Each row was made from one path, in order. Every step used is in the known rows, and no mark comes twice. Write each row's path.
Known rows
E, C: [ 15   0   5 -11  25   8 -10   9  35  15  -1   0 -16  -4  23   6  38   2
   3   0   3  -8   0  29 -15  33   2  12  31  11   0  34  -4  15  12  23
  11  15  10]
C, Y, S, E: [-12  -5 -29  53 -13 -20 -10  38  -9   5   8  -1  19  16   5  -7 -37  10
 -12  -9 -45 -10  35   3  11 -35 -12   7  47  18  14  -5 -42 -41  12  13
  -7  29  16]
P, B, C: [ -1 -37   4  41   3   9   7  37  33   7  -3 -24 -21  13  14  -5  -8  11
  14   6  55  32 -16  37 -13  25   8  34  31 -26   3  -5 -12   2 -22  15
   6 -14  32]
C, T: [ 16   1 -33  23  -4 -10  -7  34  13  10  -8  -1  17  -2  -5  22  13   5
  11  23  19 -35   3  24  -2  17  21  -1  46 -14 -20  24 -18   6  26   7
  16   6  -4]
S, Y, C: [ 30  -4 -17  25 -14 -27 -16   2  15 -15 -15 -23  -9  16   7  -5 -20 -11
  -1   5  -1   3 -16   9 -43   0   3   9  26  -2 -33   3 -12  37  12   3
 -16  -7  32]
T, C, Y, S: [-17  -1 -19  38 -12 -13 -27  23  -6 -22  13  29  -8  46 -13   5 -42   0
 -10  -6 -27 -16  26  19  13   0 -26  24  40  -2  15   4 -40 -34  19   9
 -25  -1  18]
X, S, E: [-12 -15 -15  39  -5 -20  -7  27  -2   2 -17 -25 -15 -31  16 -23   6  12
  -9  -7   4  -8  25  16 -18   6  24 -17  48   0 -29   9 -16   9  20  32
  11  15   2]
S, E, C, B, P, A: [  3   2  25  30  45 -19  38  31  44 -44  12 -18  55 -13  -6   2  37 -37
 -25 -10  15  25  17  27 -10   4  -9  18  16 -32 -15  26   9  13   7  29
  24 -28 -26]
A, C, E: [ -1 -14 -28  45   5   1 -10 -11  26  -9 -17 -11   6  -8  35  20  16  28
  10   4  -6 -30 -10   6 -14  16  54  -4  42 -19  39  31   4  49  17  -3
  11  18  21]
S, X: [ 18  -7 -35  12  18  10 -19  49  21   8   5 -10 -15 -31  34  -5  37  24
   6 -11   9  -8  -8  31   5  49  17   8  34  21 -32  33 -16  -5  13   3
   3  14  39]
A, C, Y: [ -6   0 -20  32  -3 -24  -7   1  30   3 -27   1 -10  45   1  46   3   8
  21 -16 -44 -33 -17  10  -6  -4  26 -20  28  -4  19  28 -36  12  -6  -9
   2  24  20]
E, S, X: [  0   3 -36   5  14   1 -31  52   5  15   3   2 -21 -36   8 -19  35  21
   3 -14   9  27 -19  21  -4  62  23 -12  29  15 -25  49  -6   6  13   7
   8  19  39]
T, C, A: [ -3 -18   2  43  21 -23 -15  21  40 -20  -3  18 -15  -6   6 -13   0  21
 -20   1   9 -24   7  13 -11  22  17  -1  27  -2  -6   6 -17  25  24   3
 -11 -13  18]
Y, S, E, C: [  5 -11  -3  18  13   9   2  17   0   7  11  -1   5  -5  23 -31   5   0
 -42   2  -2   2  38  19 -20  -7 -18  30  37  18  25  18 -13   1  18  36
   8  19   7]
T, C, B, P: [-11  -7  -4  31   8 -24  28  16  50 -40  23   7  17  23  -9  21   5 -33
  -6 -23  38  13   4  22  -6  41   6   0  14 -60 -27   6   2   3   6   8
   8 -50 -18]
P, B: [ -5 -24 -12  20  11   9  -4  24  42  15 -12  -3 -24   5  13  18   5  17
  27   1  38   2 -15  22  -1  33   8   4  38 -12 -12  -7   2 -11 -20  15
   6   8  17]
A, C: [ -1  -4 -22  22  12  -7  -3 -10  36  10 -24  -6  -7  19  16  20  20  10
   4 -13  -2 -23 -10  10 -23  26  33 -12  18  -9   9  28 -16  38   3   3
   7  12  19]
E, S: [-20   9 -29   5   2 -13 -23  19  19  22  -2   8  -6  -8  -5  -5  11  11
   9  -9   2  23  -7   1 -17  44  25 -25  24  -1 -18  32  -2  13  12  17
   5  17  20]
Y, C, E, S: [ 10   1 -29  29  -9  -4 -19   5 -15  -2  -9  10  14 -19  28 -25  -2  16
  15  26   6  35  -8   0 -24  12  32   0  36 -30   8  18  20  47  20   7
  -1   5  26]
B, P: [-11   3 -14   3  21  -9  -8   5  47   5   9  -2  18   9  22  16  14  -1
  13 -20  25  14  -4   7 -35  52  21 -17  22 -28 -46   2  -1  -4  20   8
  13 -14  -1]
S, E: [  0  -8 -19  35  11 -12   3  28  23   3   7 -27  17 -20  17 -18   9  10
 -17 -12  -5 -10  18   9 -12   7  15  -6  34  11 -10  -2  -6   4  18  18
   5   6  12]
T, C: [ -4  -4 -12  21  11  -3 -13  12  26 -19  11   8  -9  12   0 -11   5  -7
 -13  -6  12 -14   7  23  -8  41   2  12  27  -9 -10   5  -7   8  23  14
 -10 -21  12]
S, Y: [  0  -2 -18  25  -6 -24 -23  13  34 -10   2 -31 -11  -1  -3  15 -12   1
   4 -14 -12 -17 -12   6 -23  19  17  -5  35  15 -29  17 -13  14  18   2
  -6  11  24]
Y, S, X: [  7  -7 -43  20  11  15 -32  42  -6  13   9  10 -13 -19  35 -15  10  29
  -6  -4   9   0  16  30   9  33  -5  25  39  23 -20  32 -30 -21  17   8
  -5  24  44]
X, S: [-16  -7 -16  19  -3 -13 -29  18  11  13 -25  -4 -33 -15  20   5  11  18
  22   1   9 -12  14  23 -14  32  28 -18  43  -9 -38  21 -23   5  15  23
   8  18  13]
Y, C, A: [ 30 -13  -6  36  14 -22  -8  13  28   9 -31  14  -1   0  38 -16   6  23
   6  18   8  -3  -3   8 -29  -9  20  -3  18  -6 -25   3 -20  40  10   4
  -8   1  30]
B, C, Y, S: [-12  -7 -17  50 -21 -16 -16  41  -8   4  11   0   2  44  10  -1 -38  13
   7   1 -22  19  20  22   6 -18 -11  37  32  -3  15  16 -59 -33   9   9
 -11  11  41]
T, C, M: [ -7 -14   0  30  25   4  -5  31  40 -37   3   3 -15  -2  25 -10   0   2
 -21  11  -7  -9  -4  17  28  39 -12  10  21 -16 -10  10  17  24  32   4
  12 -34  -3]
A, C, Y, S: [-16   0 -32  38 -10 -16 -17   1   4   6 -24  19  -9  53   5  33 -24  16
  11 -10 -43 -25   9   7  -2 -15   8   0  30  -3  33  27 -50  -5  -1  -4
 -10  33  28]
X, S, E, C, B, P: [ -8 -20  20  25   5 -28  35  23  21 -23   0 -19  -6 -19   7   8  27 -29
 -13 -21  28  26  18  29 -33   5  11 -12  38 -49 -23  27   1  17  -2  39
  34 -10 -38]
A, C, M: [ -6 -13 -15  33  27   3   1   9  52  -9 -34 -13 -18   7  37  18  16  16
   1   6 -20 -17 -23   3  13  26  21 -17  12 -12   5  32  10  54  13  -5
  29  -2   8]
B, P, A, C, Y, S: [-32  14 -10  39  23 -23 -21  -5  17 -30 -24  20  35  58  -9  34 -25  -7
   6  -6 -26   1  11   2 -24   4  -1   1  17 -32  -5  26 -42  -4  13  -5
  -6  -1  10]
X, S, E, C, B: [  3 -20  13  37  -3 -21  28  35   9 -10 -11 -20 -22 -30   7  -6  33 -14
 -14  -9   5   0  23  36   1 -15   7   0  45 -18   2  36 -10  20  -9  42
  28  15 -15]
T, C, Y: [ -6   1  -8  33  -5 -21 -20  22  17 -26  10  11 -11  35 -12  17 -16  -5
   2 -15 -30 -24   4  24  12  14  -8   9  37  -4   2   4 -24 -16  16   2
 -14  -8  11]

Which path is each row?
[ 22 -14 -10  30  -1   3   6  33 -21  -1   3   3  25  -4  -6 -14   3  -8
 -46  28  11 -19  41  26 -15 -23 -15  34  54   5  30  32 -23   4  34  32
  18  13 -18]
Y, S, E, C, T
[  4 -11 -26  37  -6   0 -32  51 -21 -30  20  26 -25  18   2  -9 -21   9
 -15 -12 -19 -13  16  39  28  17 -26  37  42  13  10  28 -45 -39  20   0
 -22   1  37]
T, C, Y, S, X
[-16  13  -4  24  47 -15  -7 -12  48 -28 -25  -3  34  20   2  20  23 -11
   2  -8  15   3  -5   9 -44  46  25 -11   4 -38 -29  25  -9  36  17   1
   6 -25   4]
B, P, A, C
[ -6   7 -13  53  24 -25  18  16  41 -27 -32  -3  22  14 -13  28  27 -10
   8  -2  -6 -20   0  20  15   9  26   5   9 -29  -2  46 -18  37 -14   2
   7   3  16]
P, A, C, B
[ 11  -5   9  20   8 -13   3  31  17  -1   7 -14   2   5   8   9  12  -3
 -14 -14 -47 -16  11  22  -1 -20 -11   6  47  21  23  17 -18  -6   7  17
   8  22   3]
S, E, C, Y
[ 12  -5 -32  34  -6 -14   1   7  15  -3 -32  -3  10  22 -10  35  19   1
   1  16  10 -45 -10  20 -18  12  40  -9  34 -24  13  40 -21  41  16   0
  19   5  -6]
A, C, T
[ 28 -18  -4  47  -5 -44 -19   8  27 -18 -29 -10 -12   1  15  -6 -23  13
  -1  16  -7  -7 -17  -1 -49 -22  16  -4  24   8 -32   3 -22  55  13  -7
 -17   1  39]
S, Y, C, A
[ 18 -14 -17  42 -10 -14   2  47   1  -4   2 -21  23  11  -5   2   3   0
  -1  27  33  -6   4  36 -11  10  18  29  36 -25  -3  31 -28  18  24   9
  16 -17  11]
B, C, T
[-13  14  -5  31  32 -30  13  30  53 -32   2  -1  49   1  -7  25  21 -20
  19  -8  22  17   7  15   6  30  11   1   9 -46 -57  20  -3  -4   2   8
  11 -26  -6]
C, B, P, A
[ -2 -15 -40  36   9   6 -24  22  -4 -11  -9  -3 -12 -39  25  -5  31  36
   0  -5  -3   8 -31  12 -13  48  58 -11  36  -5  38  68   6  55  14 -11
  13  27  41]
A, C, E, S, X
[  1 -17  10  16   9  -6  -5  20   0   2 -14 -22 -26 -33  20 -23  25   1
 -24  -3   2  -4  25  31 -30   5   8  -2  48   3  -1  28  -9  24  19  43
  21  16  -9]
X, S, E, C
[  2   5 -27  48  23  -5 -33  39 -12 -25 -24  17   1  20   2   9   2  15
   1   0 -43 -18   8  26  22  -1  -5  30  29  19   9  56 -55  -7   6 -10
 -14  27  50]
P, A, C, Y, S, X
[  9 -19   3  46 -15 -25 -25  19   2 -35 -47 -30 -48 -12  31 -11 -28   0
   1  29 -16  11 -14   4 -20   0   0  -8  31 -20 -52  18   3  56  22   8
  12 -12  13]
X, S, Y, C, M
[ 13  -8 -10  33 -26 -35 -28  -2 -12 -18 -39 -21 -42  -2   8  -8 -25  -9
   9  12   5   2  -5  14 -52  -3  13  -6  37 -15 -48  11 -21  44  17  14
  -6   1  23]
X, S, Y, C
[ 28  -6 -37  26  -2  12 -26  32 -28 -10  -3   5  -1 -41  43 -36  19  26
   5  19  12  39 -21  18 -13  30  27  14  40 -12   2  40  15  41  21   2
   0   9  45]
Y, C, E, S, X
[ 25 -13 -10  39  -1 -15  -9  18  29 -33 -25 -29 -15   4  28  -5 -22  -4
  -6  25 -22   9 -25  -1  -9  -2  -7   5  21  -6 -35   6  13  52  21  -6
   7 -20  17]
S, Y, C, M
[ 32 -11 -22  48 -22 -18 -19   0   1 -30  -8 -26   7 -11  28  -1 -28   7
   5  22  -8  -6  -9   3 -32 -12  22  19  48 -11  -4   6   5  49  24  -5
 -12  -1  34]
S, Y, C, E
[-23 -40 -10  54 -10   9  -7  39   6  -4   8 -18  -8 -17   9 -15 -20  31
  17  21  50  58 -25  20 -14  26  29  24  44 -42  37  15  15  26 -12  11
  10  -3  37]
P, B, C, E, S
[-16 -17 -18  58 -28 -29 -25  26  -3 -27  22 -44   7 -21  -6 -17 -35  14
  -5   4  -1  40 -19   3 -36  15  39  14  40 -13  22  41  -1  51  24   3
  -3  -1  45]
B, C, E, S, Y
[ 45  -2 -28  24  -9 -11   0  20  -6   1 -23   6  23  16   6   4   8  -8
   7  41  27 -16   1  26 -16  -3  11  15  38 -30 -20   9 -15  28  23   8
   8 -14   0]
Y, C, T
[ -9  -9 -32  42   2  -5  -4  28  -1   8  10  -9  21  -5  20 -32 -18  13
 -29  -4  -2   0  40   6  -8  -8  -6  13  37  13   2  -3 -23 -12  23  24
  -2  19  16]
Y, S, E
[-16 -46  -4  80 -23  -7  10  57 -12  -7  11 -22   1  36  -4 -15 -58   9
 -14   4  10  32  16  26   4 -40 -26  45  47 -10  39 -19 -39 -41 -20  18
  -5   3  31]
P, B, C, Y, S, E
[ -7 -45  13  53  17  18  11  56  47 -11  -9 -32 -27   2  35  -7  -9  20
   7  23  37  35 -30  29  23  25  -8  30  23 -28  -1   2  13  14 -10   7
  30 -29  24]
P, B, C, M
[ -2 -12 -30  31   5  10 -33  45 -15 -38  22   8 -13 -47  13 -33  13  23
 -17  -1  12  15 -10  27   5  59  24  16  46  -9  21  45  16  27  36   4
  -3  -6  34]
T, C, E, S, X
[-16  10   5  38  32 -28  16  24  42 -70  12   9  42  15 -24   9  10 -39
 -10  -9  31  15  11  27   3  39  -3  15   9 -58 -40  11   1   5  13  10
   1 -57 -14]
T, C, B, P, A
[-25   6 -17  57   5 -29 -38  -3   9 -49 -26 -17  16 -21 -27   4 -16  10
  -8  11 -29  -1 -21 -10 -34  15  47  -5  33  -9  26  59   7  79  23  -9
  -6  17  32]
P, A, C, E, S, Y
[ -4 -12   2  26  10 -12  36  21  22 -15  26  -5  31   9  11  -1   7 -25
 -34 -17  22  34  30  19 -23  -8 -16  16  25 -34   7  19  -3  -6   0  30
  21  -8 -23]
Y, S, E, C, B, P
[ 14 -40  -7  51 -14   0  12  52  10  -1  -8 -25   0  14 -15  15  -7   2
  11  34  71   6 -15  46  -9  10  11  38  46 -38   8   6 -18   7 -11  10
  18 -21  12]
P, B, C, T
[-20  -1 -32  27  -1  -6 -28  17  10   7   7   3  11 -33  19  -6   5  29
  15   6  -5  14  -6  -3  -4  33  46 -15  46 -13  11  30  14  24  22   7
   6  25  25]
C, E, S
[  0 -53  13  62  13 -12   5  45  45   4 -14 -13 -21  -2  19  -6 -10  34
  12  15  50  21 -17  25 -16   6  20  23  27 -17   3   0 -22  20 -20   6
   4 -10  43]
P, B, C, A
[  7 -25   6  39  23 -12  -5  24  13  10  -1  10   1 -21  28 -32   2  24
 -44  11  -7  -8  35   6 -24 -27  -6  17  36  28  28  23 -26  21  21  26
   4  23  12]
Y, S, E, C, A
[-22  -9 -18  45 -20 -26 -37   9   1 -54  18 -13  -6 -20 -27 -11 -36   2
 -20  -1  -8   6 -17   3 -29  31  25   5  48  -9  23  27  15  49  39   2
 -14 -10  20]
T, C, E, S, Y
[-19  -3 -31  37 -22 -24 -40  14   7 -19   6 -20  -1 -33  -6   2 -23  18
   6   1 -18  10 -19  -9 -26  21  42 -14  51   2   6  36  12  40  26   0
  -2  23  28]
C, E, S, Y
[ 15 -10   4  11  22   2   9  21  24   4   7 -21   4 -19  22 -19  31  -2
 -31  -6  -5  -6  14  25 -21   7  -2  13  35  18  11  19  -1  20  18  31
  16   8   3]
S, E, C
[ 15  14   2  44  11 -49  12  12  33 -64 -10 -19  41  22 -19  15 -15 -44
   6   5  16  35  -8   9 -34  -3  -4  11   6 -53 -63  12  -2  32  -1  -2
  -4 -42   6]
S, Y, C, B, P, A
[-15 -33  -6  58 -20   0  -7  45  -1   4   2  -2 -21  51   0  11 -53  15
  19   7  15  27   2  32   8 -19 -21  47  42 -16  28  -4 -45 -40 -26   9
  -7   6  40]
P, B, C, Y, S
[ 32 -12  -4  19   7  -2  11  36   3  -3   3 -17  23 -14  -8  -1  31 -13
 -34  22  10 -25  14  33 -17  -9   4  16  53   3  18  30  -7  25  26  27
  27   2 -22]
S, E, C, T
[  5  -3  11  -1  22 -13  28   8  57 -11  14   2  10  12  12  35  41 -27
  10 -17  28  23  -3  28 -18  31   6   0  20 -48 -21  33   6  10  -7  21
  28 -12 -19]
E, C, B, P
[-21  -6 -22  33  -2  -5 -25  14  -2 -31  18  13   1 -20  -2 -20  -6  15
 -14   6   7  11  -2   8  -6  44  29   2  41 -23  26  25  19  35  34  10
  -2  -6  14]
T, C, E, S
[-21  -8 -29  51 -20 -28 -26 -13  11 -28 -17 -23  -9 -10 -12  17 -19  15
  -4  -6 -23   0 -34 -11 -46  16  57 -23  40 -11  38  55   9  79  19 -11
   0  23  28]
A, C, E, S, Y
[ -1 -14 -16  42   4   2 -17  11  15 -38  19   2   7 -18  24  -8  -4  14
  -8   7   7 -23  10  21   8  30  23  21  47 -20  23  10   9  20  34   8
  -6 -15  13]
T, C, E
[  0   6 -13  30 -24 -54  16   6  19 -33  -1 -11  15  26 -28  12 -22 -39
   5 -15  20  67 -32  -4 -61   7  12 -24   8 -59 -40  22   7  43  -8   1
   2 -27   0]
E, S, Y, C, B, P
[ 10   7 -19  20 -20 -32 -22   5  -4  -9 -14 -10 -15  14 -20 -16 -22 -14
  -5   4   0  36 -26  -4 -57  11  10 -11  22  -6 -25  21  -4  51  13   6
 -10  -2  30]
E, S, Y, C
[ 14  17   2  34  24 -28  23  15  34 -39 -14   9  53  18   4   7  15 -37
  16  10  31  39   5  19 -16   9   0  14   2 -65 -59   7   0  19  -4   8
   4 -42  -3]
Y, C, B, P, A
[-14   4 -31  31 -14 -13 -29  24   3  13   0  21   0  33   8  18 -28  19
  18  -4 -39 -13  20   9  16 -10  -8   8  43  10   2  10 -47 -44   6   6
 -11  33  25]
C, Y, S
[-15 -12 -31  61 -14 -24   1  10  -7  -3 -14  -3  10  40   0   8 -32   9
 -21 -15 -50 -21  21   2  -8 -39   1   0  37   7  47  11 -44  -1   3   4
  -6  31  16]
A, C, Y, S, E
[ 15 -21 -16  54 -35 -25 -33  -3 -21 -34 -29 -28 -25 -25  30  -7 -29  11
  15  26  -1  -5  -2  10 -42 -12  33   5  60 -24 -19  14  -5  55  26   7
  -6   6  24]
X, S, Y, C, E
